Each row was made from one path, in order. Every step used is in the known rows, and no mark comes twice. Write each row's path.
In the rows, 128 means zero.
Known rows:
E, X, M, B, K: [176 124  93 172 137 110 149 122  69 157  98  90 104 143 176 110 187  99
 137 103 138 105 161]
K, U, B, M: [191 135 163 164 153 126 124 142 102 155 130 122  75 102 139 109 136 168
 142 109  94  69 162]
Y, U, K, M, X: [135 115  79 156 177 128 152 128 140 210 182  86 135 165 131 181 161  95
  83 129  83 148  78]
U, B, K, M, X, E: [160 126  79 126 165 138 161 100 129 148 113  86 122 167 151  89 151 113
 101 181  94 127  89]
U, Y, X: [111 126 133 139 143 153 140 112 148 141 174 128 136 131  75 169 123 167
 116 125 141  92 114]
U, Y, X, M, B: [165 119  79 162 119 121 138 145 159  87 123 101 118 133  97 125 153 111
 142  97 149 105 158]
M, B: [160 120  80 142 110  94 122 145 119  83  95  97 103 132 117 122 159 112
 138  88 142 122 134]
E, X, M, K, U, Y: [104 135 151 172 167 135 108 116 129 132 138  80  81 130 151 156 143 160
 115 136 124  93 105]
B, K, U, Y, X: [120 135 138 154 155 158 135 107 109 155 171 102 104 130 116 183 140 172
 103 116 126  81  98]
U, B, K, M, X: [165 131  88 145 169 115 142 128 117 192 161 104 134 163 125 138 171 101
  91 124  89 116 112]
K, U, B, M, X: [181 142 105 164 141 138 150 147 123 153 154 105 115 138 109 151 143 138
 117  97  74 112 117]
E, X, M, B, K, U, Y: [126 147 158 173 167 131 119 114  99 147 138  78  74 121 173 154 163 171
 122 121 115  65 113]
E, X, M: [140 145  97 141 129 148 158 122 172 166 142 132 175 141 122 127 114 127
 130 135 139 126 172]
B, U, K, M: [136 100 154 158 195 113 125 107 111 242 177  99 108 140 176 130 156 105
 100 146 110 113 121]
K, U: [131 149 125 140 137 144 114 127 105 127 134  86  84 120 169 166 132 153
 102 112 103 115  85]
M, X, E: [139 131  74 121 134 162 174 109 147 112 109  88 139 163 136 111 131 116
 109 170  99 163  74]
K, M, X: [149 138  73 127 162 133 143 138 158 187 178 111 159 160 106 156 152  93
  89 120  91 152 102]
U, B, K, M: [170 118 138 137 193  89 112 113  92 212 141 117 103 137 164  89 172 114
 109 150 118  74 154]
B, U: [118 142 162 180 127 107 151 107  70 145 140 102  92 133 171 144 126 132
 124  92 109  99 139]
Y, U, K, M, X, E: [133 117  71 137 172 151 172 100 143 162 129  69 125 167 161 126 147 104
  93 181  88 160  61]
X, M, B, U, K: [136  81 155 209 142 118 146 110  82 162 131  71  75 143 187 141 151 113
 132 112 122 108 117]
U, Y: [100 129 183 142 154 126 114 121 139 122 146 124 107 116 123 136 133 164
 139 146 124  86 121]

Write each row's path:
[152 130 147 150 130  94  99 122  99  92 106 100  63 123 129 123 116 190
 117 126 111  39 115] : K, U, B
[127 120 134 170 136  65 126 117  98  90 100 104  66 129 124 135 115 179
 125 131 110  44 134] : Y, U, B
[146 111  86 141 172 139 144 131 150 209 182  97 149 163 120 162 161  92
  87 132  93 151  84] : U, K, M, X
[131  90 141 205 138 116 153 103  83 186 134  68  90 149 176 151 147 126
 128 108 127 105 118] : E, X, M, B, U, K
[156 120 114 171 136  92 104 117 104 101  94  86  68 143 131 115 124 169
 111 128 129  54 129] : E, X, M, K, U, B
[133 126 101 166 145 129 100 124  90 115 110  65  60 138 179 151 151 115
  96 112 118 138  79] : M, K, U
[169 137  91 140 147 162 168 115 133 123 112  82 108 151 145 104 136 137
 113 158  80 134  87] : K, U, B, M, X, E
[160 109 116 177 135 100 101 119 103  87 101  89  60 140 121 118 125 160
 111 128 126  53 122] : Y, X, M, K, U, B
[172 119  75 155 112 109 131 151 148  80 101 100 114 132 125 104 155  92
 147 100 142 120 161] : X, M, B
[137 103  73 177 140 124 131 120 135 135 105 102 127 163 137 109 145  77
 122 135 159 162 151] : E, X, M, K
[146 132  67 112 159 155 164 108 159 147 128  89 145 165 138 104 142 102
  98 175  96 160  79] : K, M, X, E
[130  81 156 200 138 107 142 107  67 165 127  68  69 141 184 150 152 122
 129 108 123 108 103] : M, B, U, K
[113  84 178 195 148 124 146  98  69 184 144  84  82 141 188 153 139 130
 123 129 114 111 101] : B, U, K
[131  88  95 188 151 137 125 121 144 111 121 104 107 156 122 115 149  78
 124 141 155 146 145] : U, Y, X, M, K
[162 110 157 165 148  90 125 106  41 144  94 113  75 135 167  96 161 144
 135 135 124  54 152] : U, B, K
[160 121 131 152 200  82 118 110  83 211 142 106  87 137 174 109 173 116
 104 147 106  68 147] : Y, U, B, K, M
[167 141 110 173 146 134 122 125  64 133 110  59  57 127 210 144 176 123
 113  97 104  98 109] : X, M, B, K, U
[147 145 134 160 154 141 121 114  53 156 124  72  63 125 209 155 165 141
 101 110  98 103  91] : B, K, U
[160 134  85 131 146 172 178 117 145 138 119  95 136 152 140 103 140 114
 119 161  88 163  94] : B, M, X, E
[131 131 121 160 150 146 134 113 107 140 159  90  96 131 110 181 151 167
 107 104 131  76  99] : M, B, K, U, Y, X
[159 111 128 176 138  91  94 123 101  79  90  87  51 137 138 107 128 156
 118 132 120  55 129] : X, M, K, U, B
[170 141  96 153 142 158 164 152 138 169 167 121 146 141 109 156 149 107
 123  97  83 157 124] : B, M, X
[109 135 184 186 146  97 127 115  94 111 138  89  70 123 145 143 145 157
 141 101 118  63 133] : M, B, U, Y
[101 125 165 170 168 129  97 118 112 111 133  80  61 123 156 151 148 156
 116 136 119  94  86] : M, K, U, Y
[120 125 112 121 145 167 161  91 151 116 124 101 127 145 119 112 121 155
 117 179 130 118  90] : U, Y, X, E
[153 113 129 168 135  85  89 120  89  84  88  85  46 136 135 114 128 166
 114 129 123  56 111] : M, K, U, B
